Each row was made from one small tree. The marks that hang from a mark follow it in brackets, in the order of their numbers. Every link used is in the known rows. Write each row's tree.
In the rows, 128 means zero.
Known rows
q_42{q_831}: [142 118 103 170 156 129 119  98 115 139 132 144 103 116 128 152  99 128
 153 139 122 157 135 116 116 164 130 117 141 155 108 154 166 121 176  96]
q_219{q_79 q_259{q_831} q_293}: [141 109 117 177 131 146 115 134 103 129 151 149  77 136 139 169  95 153
 139 138  97 161 115  97 161 173 155 132 139 201  71  99 156 123 190  95]
q_42{q_471 q_831{q_259 q_734}}: [139 114 125 200 160 153 133  66 117 179 128 145  83 101 132 145 106 128
 143 123 122 179 143 120 102 187 117 121 128 141 143 167 172 134 189 102]
q_42{q_831{q_259{q_219{q_293}} q_734}}: [139  93 135 197 147 155 102  86 140 142 127 141  68 106 141 159 117 154
 127 111 115 184 152  99 123 176 143 139 117 165 113 125 177 131 173  92]
q_293{q_699}: [148 126 108 154 150 136 107 122 110 119 126 154  98 122 124 161  95 137
 147 141 103 125 143 104 139 185 133 119 130 163  97 116 164 126 150  68]
q_831{q_42 q_259 q_271 q_734}: [148 110 132 195 151 152 136  73 101 162 136 137  84  96 144 146  98 142
 144 127 101 165 150 101 129 182 133 131 117 129 135 161 159 137 195  94]
q_293{q_219}: [153 125 124 162 129 139 114 118 108 115 139 139 100 134 134 158  90 141
 147 137 114 133 129 106 150 179 155 134 143 164  95 130 170  99 158  88]
q_79{q_219{q_259{q_831{q_271}}}}: [153 113 111 185 128 147 146 119  88 135 141 165 100 122 150 172  85 134
 179 151  76 164 106  95 144 145 157 130 130 182  95 115 164 120 165 106]
q_79{q_160 q_219{q_259 q_293}}: [151 123 132 192 130 167 101 139 116 135 156 163  84 134 134 175 111 167
 174 134 115 152 119 110 169 174 169 145 144 199  91  99 175 125 144  93]
q_160{q_79{q_219{q_259 q_293{q_699}}}}: [150 121 142 185 129 167  94 145 112 130 156 182  75 123 135 192 114 168
 164 136  89 146 123 101 171 169 158 144 133 187  96  85 185 132 136  93]
q_97{q_160{q_79{q_219{q_259}}}}: [144 124 131 190 139 153 125 156 120 128 159 170  95 130 139 166 106 169
 198 133 107 140 117 119 163 152 153 122 134 167 101 124 183 123 179 116]
q_79{q_160 q_219{q_259 q_293{q_699}}}: [148 125 139 188 132 168  88 140 115 133 152 177  74 133 131 185 117 171
 167 134  97 148 126 106 173 187 169 143 136 204  86  77 174 140 134  81]
q_471{q_42{q_831{q_259}}}: [139 114 110 187 172 148 117  78 133 166 121 142  93 103 129 152 109 116
 141 139 122 180 132 122 103 173 132 122 123 149 136 159 175 135 180  89]
q_271{q_831{q_42 q_259{q_219} q_734}}: [150 104 145 208 136 142 128  74 117 178 128 118  75  96 145 157 111 161
 126 115 116 160 152 115 138 201 142 132 122 140 131 166 167 123 177  90]
q_160{q_79{q_219}}: [159 128 125 178 135 165 120 129 116 128 149 168 102 121 133 165 107 149
 179 136 119 134 127 109 162 164 149 144 142 156 120 139 184 117 149 100]
q_79{q_219{q_259}}: [151 120 120 181 127 147 125 131 100 131 145 143 100 125 137 172  87 148
 172 140 109 149 113 101 150 160 145 131 141 184  98 121 177 107 145  98]
q_97{q_160{q_79{q_219{q_293{q_699}}}}}: [143 126 137 180 146 162  97 145 130 123 156 191  81 128 133 175 134 168
 179 125  91 130 142 117 166 164 154 139 121 163 104  95 181 145 158  94]
q_734{q_831}: [156 123 101 164 138 134 109 110 100 116 128 121 112 117 122 151  86 123
 156 148 121 144 129 105 144 187 145 122 133 152 107 161 162 118 181  86]
q_471{q_42{q_831{q_259{q_219{q_79}}}}}: [134 110 121 191 160 160 102  81 155 164 127 135  77 115 143 164 119 139
 136 126 129 183 141 121 121 195 158 145 117 163 129 156 183 136 181  80]
q_734{q_831{q_42 q_259}}: [152 119 113 171 143 150 107  92 104 156 120 109  99 104 114 155  90 125
 135 146 122 155 130 104 142 201 145 126 117 136 134 171 161 130 198  86]
q_219{q_259{q_831{q_42}}}: [141 114 109 175 137 125 147 120  85 167 130 140 102 124 133 156  76 127
 147 149  99 154 100 108 137 167 127 105 139 169  92 137 148 112 195 115]
q_160{q_79{q_219{q_293}}}: [157 123 130 181 133 172 104 130 120 128 155 174  91 122 133 175 121 154
 168 130 111 140 132 107 165 162 152 154 137 165 114 117 183 124 142  96]
q_734{q_831{q_42}}: [150 127 111 169 135 131 111  95  93 153 130 114 108 113 120 154  93 121
 146 147 121 148 129 115 142 200 137 124 132 139 120 180 156 123 190  96]
q_97{q_160{q_79}}: [143 129 115 173 156 145 124 146 129 122 148 165 105 128 130 148 107 157
 184 132 120 123 133 125 151 160 140 113 132 145 105 142 172 124 194 103]
q_259{q_219{q_79{q_160}} q_831{q_734}}: [145 108 132 198 129 154 132 112 128 130 137 156  82 140 149 141 106 164
 154 115 125 154 138 102 171 205 162 140 139 176  89 140 160 124 195 102]
q_734{q_831{q_42{q_471} q_259{q_219}}}: [145 120 116 179 138 165 107  81 124 186 114 109  93 110 130 169 102 127
 134 140 123 159 130 119 131 223 154 143 107 141 144 179 168 126 189  82]
q_42{q_471 q_831{q_271}}: [138 129  99 182 163 144 132  70 111 173 137 160 102 112 145 163 108 117
 169 146 100 167 140 135  95 172 140 130 127 146 129 169 165 135 182  91]
q_160{q_79}: [154 127 112 167 147 154 121 132 120 124 142 158 107 121 130 154  95 144
 166 139 126 127 130 114 153 169 138 125 143 150 110 145 174 114 170  94]
q_699{q_293{q_219{q_79{q_160}}}}: [160 141 154 177 124 164  88 114 113 105 144 165  84 151 136 163 110 170
 153 122 115 126 142 111 193 216 198 149 139 182  91 111 181 109 157  81]
q_699{q_293{q_219{q_79}}}: [160 136 149 169 121 154  93 108 105 101 140 157  86 144 139 168 102 160
 142 123 104 129 143 103 180 203 186 148 134 178  91 110 182 101 149  81]
q_160{q_79{q_219{q_293{q_699}}}}: [154 125 135 177 136 172  91 131 119 126 151 187  80 121 131 183 126 157
 162 132  97 135 138 104 169 172 153 153 130 170 110  97 183 137 132  86]
q_79{q_160 q_219{q_293}}: [156 127 127 183 136 173  97 124 123 130 150 167  92 132 128 165 124 156
 171 129 122 140 135 112 166 178 164 153 143 179 106 113 173 130 141  84]
q_831{q_42 q_734}: [144 119 135 189 137 128 136  91  92 160 139 131  96 111 133 139  97 138
 142 120 123 147 143 114 136 187 105 120 144 137 117 169 156 116 180 111]
q_97{q_160{q_79{q_219}}}: [147 128 126 183 145 157 123 142 128 124 154 173 100 127 134 158 116 161
 195 129 114 129 131 120 161 156 150 130 132 150 113 135 181 127 174 108]
q_831{q_259 q_271 q_734}: [155 107 120 188 153 155 135  88 110 121 134 144  88  99 144 143  90 144
 155 128 101 162 151  92 131 167 143 127 116 144 120 139 166 132 183  82]
q_259{q_219{q_79} q_831}: [145 107 106 170 131 149 127 120 129 126 127 142  94 139 148 159  97 145
 145 131 115 145 129  99 155 188 163 142 128 178  89 131 161 113 183  85]
q_42{q_831{q_259 q_271 q_734}}: [144 104 123 197 161 146 129  71 113 139 134 151  83  94 143 146 101 139
 152 128 101 186 151 101 113 163 140 123 120 143 124 151 169 142 194  96]

Which tree is each row?
[151 108 112 172 148 177 108 103 147 119 134 134  83 121 156 171 100 161
 152 133 110 153 151  95 147 189 192 158 106 167 112 130 176 128 177  55] => q_831{q_259{q_219{q_79}} q_271}
[148 118 134 178 127 154  94 133 103 128 146 165  77 126 134 191 109 156
 153 136  82 152 127  96 156 169 151 142 129 199  87  76 176 129 125  81] => q_79{q_219{q_259 q_293{q_699}}}
[143 126  97 175 150 144 157  77  88 193 128 160 108 117 145 156  99 106
 157 152  84 152 122 124 113 179 130 127 123 137 127 167 142 132 201 104] => q_259{q_831{q_42{q_471} q_271}}
[135 116 126 204 158 125 129  71 114 163 135 149  93 105 138 141 111 120
 148 125 119 184 140 126 107 174 110 117 139 147 124 171 170 132 179 113] => q_471{q_42{q_831{q_734}}}
[152 108 109 186 142 132 159  92  86 127 132 165 102 113 148 138  87 123
 162 138  83 161 133  95 131 156 130 117 131 150  99 142 148 129 194 108] => q_259{q_831{q_271 q_734}}
[142 119 143 173 120 138 108 131  96 122 147 162  67 144 139 178  89 161
 136 143  80 149 117  92 175 199 175 130 135 199  68  88 164 123 176  89] => q_293{q_219{q_79 q_259{q_831}} q_699}
[144 119 132 201 153 163 143  58 102 196 136 142  84  96 146 150 104 132
 147 129 102 168 148 120 114 196 127 136 114 124 152 175 160 140 195  94] => q_831{q_42{q_471} q_259 q_271 q_734}
[147 129 147 185 122 152 102 138 115 121 165 142  78 149 139 165  93 180
 159 136 128 144 120 111 185 206 192 140 152 195  77 123 174 110 180  92] => q_293{q_219{q_79{q_160} q_259}}
[141 121 135 191 137 160 109 156 124 128 164 176  86 130 139 174 119 175
 187 128 100 145 121 118 165 150 156 133 130 175  96 105 183 128 171 112] => q_97{q_160{q_79{q_219{q_259 q_293}}}}
[147 134 117 190 145 131 136  75  96 205 138 131  98 107 135 162 112 131
 145 141 114 139 138 146 120 199 125 125 140 134 137 190 157 122 173  91] => q_271{q_831{q_42{q_471}}}
[155 107 114 183 145 151 117 101 134 143 121 123  89 107 140 167 102 156
 138 132 117 145 143 111 136 185 164 132 119 158 118 142 174 116 162  65] => q_271{q_831{q_259{q_219}}}
[152 127 127 191 132 160 119 138 111 135 150 155  97 134 133 166  96 161
 186 139 124 146 113 111 166 177 165 133 148 188  97 123 175 119 154  98] => q_79{q_160 q_219{q_259}}
[144 109 117 178 133 167 105 127 141 130 138 160  80 147 145 164 120 162
 144 125 118 147 134 106 171 198 183 155 130 192  81 111 160 130 182  81] => q_259{q_219{q_79{q_160} q_293} q_831}
[152 119 135 189 127 167 106 144 113 131 159 171  84 124 137 183 109 163
 170 134 105 151 117 105 168 159 156 146 139 183  99 104 184 119 144 104] => q_160{q_79{q_219{q_259 q_293}}}
[154 100 134 204 137 145 127  88 125 142 126 125  79  99 146 155 104 162
 136 117 116 158 152 106 138 187 150 129 123 153 118 148 174 118 166  80] => q_271{q_831{q_259{q_219} q_734}}
[143 100 121 195 133 135 138 113  85 132 144 165  82 116 153 161  91 143
 152 137  68 178 121  93 137 150 139 121 128 185  76 100 150 128 186 110] => q_219{q_259{q_831{q_271 q_734}} q_293}
[145 128 137 210 137 127 146  63  86 203 143 133  88  99 140 151 114 138
 141 125 114 151 147 141 122 203 111 122 143 129 137 194 156 124 179 106] => q_271{q_831{q_42{q_471} q_734}}
[150 107 117 186 126 154 128 120  92 135 147 172  88 123 149 182 100 140
 167 146  68 171 112  93 147 143 161 144 125 192  88  91 164 128 157 101] => q_79{q_219{q_259{q_831{q_271}} q_293}}
[152 129 134 179 139 172  85 125 123 129 147 182  81 131 127 175 130 160
 164 130 105 136 143 109 170 189 166 153 135 184 101  91 172 145 129  73] => q_79{q_160 q_219{q_293{q_699}}}
[143 125 150 171 121 141  91 133 106 114 155 150  66 142 138 183  92 173
 138 138  94 141 129  97 176 208 179 137 137 198  71  93 174 118 160  77] => q_293{q_219{q_79 q_259} q_699}
[139  98 133 192 124 139 129  95 108 166 125 147  80 123 147 157 114 140
 123 115  96 163 135 103 140 182 128 140 124 161  98 129 150 121 179 114] => q_259{q_219{q_293} q_831{q_42 q_734}}
[149 120 141 213 145 147 141  59  98 208 133 127  78  89 136 151 113 141
 132 123 115 160 147 131 122 205 120 123 129 124 152 186 162 131 187  96] => q_271{q_831{q_42{q_471} q_259 q_734}}
[145 109 118 169 145 162 113 102 136 165 116 118  92 116 134 165  99 145
 128 129 127 144 136 108 135 194 149 139 114 150 127 148 169 115 173  76] => q_831{q_42 q_259{q_219}}
[142 120 132 173 138 170  69 130 153 120 145 159  68 145 140 180 130 182
 141 119 118 133 157 110 176 221 185 163 126 196  81  95 172 139 151  53] => q_259{q_219{q_79{q_160} q_293{q_699}}}
[144 106 105 173 135 137 125 135  96 133 134 153  92 127 135 166  88 136
 142 144  89 160 108  97 140 153 138 117 134 192  75  95 153 116 177 101] => q_219{q_259{q_831} q_293}
[147 130 143 162 129 147  88 118 114 109 149 153  72 141 134 173 105 162
 137 132 101 130 146  99 172 212 173 147 136 177  86 108 172 123 156  68] => q_293{q_219{q_79} q_699}
[143 120 136 197 148 159 137  72 105 198 128 128  84 101 130 143 102 131
 133 121 125 157 142 119 121 204 108 127 125 127 150 175 163 126 189 102] => q_831{q_42{q_471} q_259 q_734}
[146 125 131 185 142 164 108 143 131 125 158 178  90 128 135 166 129 166
 186 125 107 136 135 118 164 154 153 141 128 157 108 115 181 133 169 105] => q_97{q_160{q_79{q_219{q_293}}}}
[155 108 121 185 141 158 109 100 139 139 133 122  78 113 143 169 108 167
 136 128 124 147 149 110 150 198 177 144 122 164 115 146 176 120 171  59] => q_271{q_831{q_259{q_219{q_79}}}}
[135 112 124 172 137 133 113 124  89 165 131 163  76 123 131 179 100 138
 126 144  69 157 115 102 144 177 132 118 125 187  81  87 147 136 175  97] => q_219{q_259{q_831{q_42}} q_293{q_699}}
[144 117 133 168 125 129 118 131  91 125 132 165  81 135 136 174  82 146
 139 148  70 147 109  93 157 183 160 117 131 191  70  84 161 117 164  95] => q_293{q_219{q_259{q_831}} q_699}
[145 102 136 197 142 158 130  76 123 162 129 132  79 103 157 158 104 153
 139 119 101 167 153 100 132 191 150 144 105 140 128 153 166 130 183  88] => q_831{q_42 q_259{q_219} q_271 q_734}
[145 123 140 187 120 149 120 136 106 127 156 155  79 151 140 161  89 168
 157 142 113 152 107 104 184 199 189 133 150 197  73 117 163 114 197 104] => q_293{q_219{q_79{q_160} q_259{q_831}}}
[143 132 155 180 126 152  86 139 115 118 161 159  65 149 135 178 100 185
 151 138 107 138 129 106 189 221 193 138 143 202  70  95 174 127 167  77] => q_293{q_219{q_79{q_160} q_259} q_699}
[151 111 113 177 140 160 106  82 120 154 121 116  93 105 142 171  99 136
 145 145 102 167 139 103 138 203 177 146  98 142 130 166 165 134 193  76] => q_734{q_831{q_42 q_259{q_219} q_271}}
[146 108 113 173 150 166 119  89 133 163 123 130  90 110 150 172 102 145
 142 137 103 153 143 107 128 188 166 148 101 146 128 147 166 127 178  71] => q_831{q_42 q_259{q_219} q_271}
[142 119 126 192 137 151 141 153 112 134 152 181  95 131 139 161 104 158
 195 138  95 146 106 114 164 145 150 116 131 166  97 119 173 127 193 126] => q_97{q_160{q_79{q_219{q_259{q_831}}}}}
[152 121 120 193 131 157 136 135 102 142 141 168  98 134 133 160  93 149
 184 145 109 154 101 105 165 169 161 125 146 188  93 118 165 122 170 111] => q_79{q_160 q_219{q_259{q_831}}}
[149 115 126 182 124 155 106 132 105 130 150 149  87 126 138 181 103 153
 159 134  99 156 119  99 152 158 150 143 137 195  91  98 176 114 136  93] => q_79{q_219{q_259 q_293}}
[145 119 123 194 144 158 125  74 127 208 122 122  83 104 141 173 115 144
 131 131 118 150 141 136 122 210 151 139 116 140 146 174 168 122 172  76] => q_271{q_831{q_42{q_471} q_259{q_219}}}
[150 107 115 168 142 172 102 118 150 121 126 122  84 126 139 165  98 161
 138 125 134 142 144  96 151 198 172 148 116 171 109 130 179 115 171  60] => q_831{q_259{q_219{q_79}}}
[155 132 155 179 114 150  95 122  98 106 146 153  82 146 143 176  91 169
 144 127  98 139 127 101 183 201 190 140 135 196  78  97 183  96 153  89] => q_699{q_293{q_219{q_79 q_259}}}
[140 114 122 204 164 157 138  53 114 175 134 156  81  95 146 151 107 128
 156 130 100 188 149 119  96 179 133 130 117 137 144 167 170 145 195  97] => q_42{q_471 q_831{q_259 q_271 q_734}}
[145 128 123 185 139 152 110 141 120 126 159 139  88 141 134 158  90 173
 169 137 138 142 123 114 173 199 170 127 152 191  81 135 168 121 188  86] => q_219{q_79{q_160} q_259}
[152 121 127 168 133 160  92 117 111 124 140 169  82 123 130 181 120 145
 150 131  89 140 142  97 153 173 147 152 127 179 104  88 174 134 120  72] => q_79{q_219{q_293{q_699}}}
